Each row was made from one walk, in order. Every step used is in the known rows, and no mark comes twice. Write each row's walk.
Known rows
h, m, t, p: [-0.66 -0.67  4.88 -1.45 -0.32 -1.91 -3.88 -0.67 -0.20  2.62  0.79 -0.57
  1.45  3.11 -3.49 -0.49 -0.97 -0.56 -0.07 -0.58 -0.97  0.65  2.29 -0.96
 -1.71]
p, x, m, h: [ 1.20 -1.83 -1.08 -3.54 -0.17 -1.22  0.10  0.73  0.95  0.80  1.23  1.92
 -1.00  2.06 -2.78 -1.69 -1.41  0.36  1.17  1.13 -0.79  0.55  2.19 -0.70
 -1.85]
p, x, m: [ 1.07 -1.39 -0.99 -2.82 -0.76 -1.69  0.55  0.71  0.53  0.34  1.13  1.86
 -0.13  2.28 -2.89 -0.91 -1.23  0.93  0.79  0.69 -0.95  1.21  1.39 -1.37
 -0.90]
x, p, h: [ 0.28 -1.42 -0.19 -2.84 -0.36 -3.00  1.37  0.64  0.39  1.81  0.95  0.89
  0.37  1.09 -2.54 -0.75 -1.44  0.34  0.65  0.17 -0.82  1.54  4.17  0.04
 -0.24]
m, x: [-0.93 -1.29 -0.05 -0.63  0.35  1.22  0.26  0.21 -0.76  0.81  0.60  1.31
 -0.69 -0.30 -1.66  0.04  0.09  0.23  0.04 -0.47 -0.63 -1.88  0.41  0.33
 -1.35]
t, m, x, p: [-0.41 -1.88  1.92 -1.71  0.12 -1.31  0.13  0.12  0.49  3.24  1.45  0.19
  0.86  2.82 -2.36 -0.19 -1.09 -1.26 -1.16 -0.28 -1.04 -3.05  1.34  0.01
 -2.03]
t, m: [-1.14 -0.99  2.64 -0.97  0.09 -2.38 -1.76  0.20 -0.01  1.60  1.09 -1.02
 -0.51  1.87 -2.06  1.02 -0.23 -0.39 -1.76 -0.82 -0.63 -2.04 -0.15 -0.09
 -0.94]
h, m, g: [-0.33  0.57  1.79 -0.08  0.04  0.57 -1.33 -0.26 -1.58  0.55  0.16 -1.95
  0.90  2.77 -4.49  0.02 -0.32  1.23  0.04  0.10 -0.44  1.10  0.63 -1.01
 -1.21]
z, h, m, x, p: [-0.28 -0.60  1.81 -1.10 -1.06 -3.43 -1.84 -0.58 -1.26  2.53 -0.12  0.54
  2.02  3.23 -1.64 -1.47 -0.22  0.97 -0.88  0.32 -0.75  1.32  5.06 -0.50
 -1.65]
x, p, h, m: [ 0.17 -0.88  1.37 -2.48 -0.82 -3.71  0.30  0.23  0.18  1.28  0.59  0.68
  1.41  2.61 -3.53 -1.57 -1.21  1.12  0.57  0.64 -0.60  2.78  5.18 -0.52
 -0.99]
x, m, t, p: [ 0.58 -1.28  1.93 -3.14 -0.67 -1.63 -2.11 -0.17  0.96  3.12  1.78 -0.58
  0.92  3.79 -3.31 -0.69 -2.08 -0.88  0.47 -0.50 -1.48 -0.75  1.06 -1.11
 -0.85]
x, p, h, z: [ 0.51 -1.21 -0.20 -2.56 -0.42 -4.48  1.45  0.93 -0.20  3.01  0.77  1.17
 -0.07  2.08 -2.48 -1.19 -0.97  0.06 -0.47  0.33 -1.17  1.21  5.52  0.52
 -0.16]
x, p, t, m, h, z: [ 0.59 -1.64  1.75 -2.49 -0.03 -4.96 -0.31  0.16  0.54  3.87  1.01 -0.83
  0.29  4.15 -3.41 -0.65 -1.59 -2.13 -1.38 -0.62 -1.51 -0.19  3.72  0.61
 -2.12]
m, x, p, t: [ 0.24 -1.72 -0.39 -1.67 -0.13 -0.64  1.55 -0.06 -0.04  1.65  0.80  1.08
  1.11  1.21 -3.00 -0.42 -1.59 -0.96  0.65 -0.92 -1.28  0.20  2.12  0.12
 -1.89]
s, g: [-0.27 -0.75  1.13 -2.35 -0.75  0.96  0.56 -0.50 -1.10 -0.48  1.33  0.43
 -0.35  1.82 -1.71  0.60 -0.38  0.57  0.28 -0.93 -0.25  0.31 -0.12  0.16
  1.07]
h, p, x: [ 0.13 -1.00  0.16 -0.64 -0.14 -2.53 -0.36  0.39 -0.66  1.11 -0.40  0.33
  0.65  3.24 -2.50 -0.45  0.65  0.80  0.36  0.32 -0.99  1.84  3.25 -0.97
 -1.51]
z, h: [-0.80 -0.34  0.71 -0.79 -0.78 -3.49 -2.27 -0.01 -1.44  1.59 -0.04 -0.36
 -0.54  0.25 -0.41  0.46  0.39  0.80 -1.32 -0.70 -0.66  0.82  2.63  0.05
  0.13]
t, p, x, m, h, z: [ 1.84 -2.24  1.41 -3.86  0.17 -3.56 -0.30  0.74  0.93  4.06  1.66  1.98
 -0.09  1.96 -2.11 -1.32 -1.18 -1.08  0.26  0.71 -1.49 -0.46  3.84 -0.83
 -1.85]
z, h, p, t, m: [-0.07 -0.36  2.57 -0.35 -0.58 -6.70 -4.40 -0.33 -1.46  2.80 -0.54 -2.60
  1.46  4.01 -2.55  0.43 -0.23 -0.92 -2.23 -1.50 -1.39  1.05  3.75 -0.19
 -1.54]
m, h, p, t: [-0.25 -1.01  0.37 -0.93  0.41 -2.27 -1.64 -0.13 -0.62  1.16 -0.30 -1.36
 -0.19  2.71 -3.40 -0.52  0.08 -0.36  0.48 -0.69 -0.90  0.93  2.91  0.53
 -2.66]
t, m, x, p, h: [ 0.09 -2.20  1.96 -2.67  0.66 -1.87 -0.26  0.66  0.55  3.25  1.58  1.06
  0.63  1.65 -2.92 -0.72 -2.04 -1.79 -1.04 -0.01 -1.04 -2.63  2.99  0.33
 -2.03]
p, x: [ 0.01 -1.39  0.19 -1.72 -0.11 -0.92  0.32  0.70 -0.21  0.48  0.65  1.99
 -0.67 -0.10 -1.88  0.08 -0.45  0.38  0.38  0.09 -0.73  1.08  1.53 -0.68
 -0.79]

Which walk is each row?
[ 0.00 -1.79  2.49 -1.68  0.96 -2.80 -2.73  0.44  0.20  2.84  0.45 -0.50
 -0.31  4.12 -2.71 -0.79 -0.19 -1.28 -0.83  0.53 -0.90 -1.59  2.95 -0.06
 -3.13]	t, m, h, p, x
[-0.36 -1.40  3.63 -2.05  0.17 -0.95 -2.80 -0.17  0.18  3.50  1.38 -0.35
  0.51  1.29 -2.39  0.38 -1.46 -1.83 -0.10 -1.22 -1.31 -0.85  1.12 -0.33
 -0.87]	m, t, p
[-0.64 -1.02  0.14 -1.21  0.44 -1.92 -0.53  0.50 -0.77  2.27  0.36  0.21
 -2.32  1.43 -1.59 -0.74  0.71  0.12 -0.82  0.17 -0.68 -1.08  2.96  1.14
 -1.34]	m, h, z
[ 0.26 -2.00 -0.55 -2.56  0.34 -0.43  1.52  0.64  0.11  2.14  1.05  2.29
  0.52  0.19 -2.53 -1.25 -1.65 -0.47  0.64  0.23 -0.93 -0.53  3.80  0.35
 -1.46]	m, x, p, h
[ 0.84 -0.71  3.73 -2.23  0.82 -1.49 -2.01  0.26 -0.66  2.80  1.10 -0.41
  1.47 -0.07 -4.06  0.03 -1.73 -0.63  0.37 -0.31 -0.89  0.61  3.19 -1.04
 -1.25]	t, p, h, m, g
[-0.44 -0.35  4.84 -1.60 -0.75 -4.24 -5.68 -0.77 -1.10  3.66  0.29 -0.85
  1.72  2.93 -2.07 -0.53 -0.91 -0.56 -1.40 -0.73 -1.09  1.32  4.40 -0.81
 -1.25]	z, h, m, t, p
[ 0.55 -1.74 -0.55 -2.38  0.28 -1.77  1.63  0.85 -0.36  3.28  0.84  2.50
 -0.01  1.20 -2.49 -1.68 -1.25 -0.63 -0.29  0.50 -1.25 -0.90  5.14  0.76
 -1.24]	m, x, p, h, z
[-0.28 -0.54  2.67 -2.15  0.08 -1.75 -3.60  0.27 -0.48  0.83  0.49  0.72
  0.04  2.05 -4.49 -1.56 -1.82 -0.09 -0.09 -0.04 -0.63  1.83  3.90 -0.02
 -1.37]	p, h, m, t
[-0.35 -0.46  2.41 -0.72  0.93  0.49 -1.72  0.27 -0.77  2.36  1.24 -2.29
 -0.23  2.27 -3.78  1.23 -1.23 -1.17 -1.55 -0.64 -0.83 -2.29 -1.10 -0.35
 -1.02]	t, m, g
[ 0.15 -1.37  1.82 -2.05 -0.58 -4.38 -0.01 -0.10  0.69  2.23  1.10 -1.11
  1.37  3.27 -3.66  0.55 -1.87 -1.44 -0.73 -1.20 -1.36  0.70  1.77 -0.34
 -1.36]	x, p, t, m
[-0.19 -1.50  2.14 -1.18  0.68 -1.26 -1.61  0.14 -0.15  1.34  1.09  0.07
  0.08  0.89 -3.60  0.81 -1.60 -2.21 -1.30 -1.72 -1.17 -2.04  0.00  0.25
 -2.43]	p, t, m, x
[ 1.16 -1.43  0.07 -3.30 -0.52 -0.67 -1.40  0.51  0.84  1.32  1.33  1.74
  0.14  3.77 -3.75 -1.55 -2.40 -0.39  0.67  0.46 -1.28  1.07  1.56 -1.24
 -1.16]	p, x, m, t
[-0.72 -0.25  1.88 -0.28 -0.64 -2.39 -3.16 -0.47 -1.86  1.57 -0.33  0.56
  0.83  1.58 -1.55 -0.94  0.30  0.99 -1.27 -0.14 -0.51  0.55  3.76 -0.28
 -1.67]	z, h, m, x
[ 1.04 -0.98 -0.76 -1.80 -0.84 -3.17 -0.02  0.41 -0.06  1.04  0.09  0.11
  1.20  5.37 -3.22 -1.30 -0.13  1.34  0.78  0.96 -1.21  1.66  3.03 -1.58
 -1.48]	h, p, x, m
[ 0.49 -1.56  3.58 -2.97  0.64 -2.74 -3.12  0.66 -0.17  4.68  1.33  0.88
 -0.21  1.01 -2.87 -0.62 -2.09 -2.54 -0.98 -0.85 -1.62 -0.67  4.17  0.41
 -0.73]	m, t, p, h, z
[ 1.21 -0.70  0.85 -2.19 -1.05 -4.35 -4.17  0.06 -0.77  3.02 -0.26 -0.35
  1.51  6.35 -2.77 -1.97 -1.19 -0.07 -0.59  0.47 -1.60  2.16  5.22 -1.24
 -1.33]	z, h, p, x, m, t
[ 1.48 -1.96  1.52 -3.41 -0.44 -2.96  0.02  0.48  1.04  2.47  1.79  1.60
  1.05  1.17 -2.10 -0.15 -1.45 -0.33  0.92  0.13 -1.34  0.35  1.99 -1.77
 -1.07]	t, p, x, m
[-1.12 -0.07  3.13 -0.79 -0.54 -0.89 -3.53 -0.49 -0.72  0.83  0.21 -0.67
  0.48  3.94 -3.91 -0.95 -0.58  0.50 -0.27 -0.25 -0.65  1.25  1.83 -0.46
 -1.51]	h, m, t
[ 0.14 -1.16  3.78 -2.34  0.15 -3.91 -2.06  0.18 -0.08  2.16  1.02  0.72
  1.19 -0.45 -2.74 -0.22 -0.85 -0.18  0.11 -0.27 -0.74  0.94  4.00 -0.69
 -1.22]	t, p, h, m
[-0.85  0.13  3.37 -0.95 -0.99 -3.39 -5.30 -0.62 -1.43  2.09 -0.27 -0.71
  0.80  3.72 -2.56 -1.04 -0.60  0.30 -1.41 -0.40 -0.78  1.84  3.87 -0.42
 -1.07]	z, h, m, t
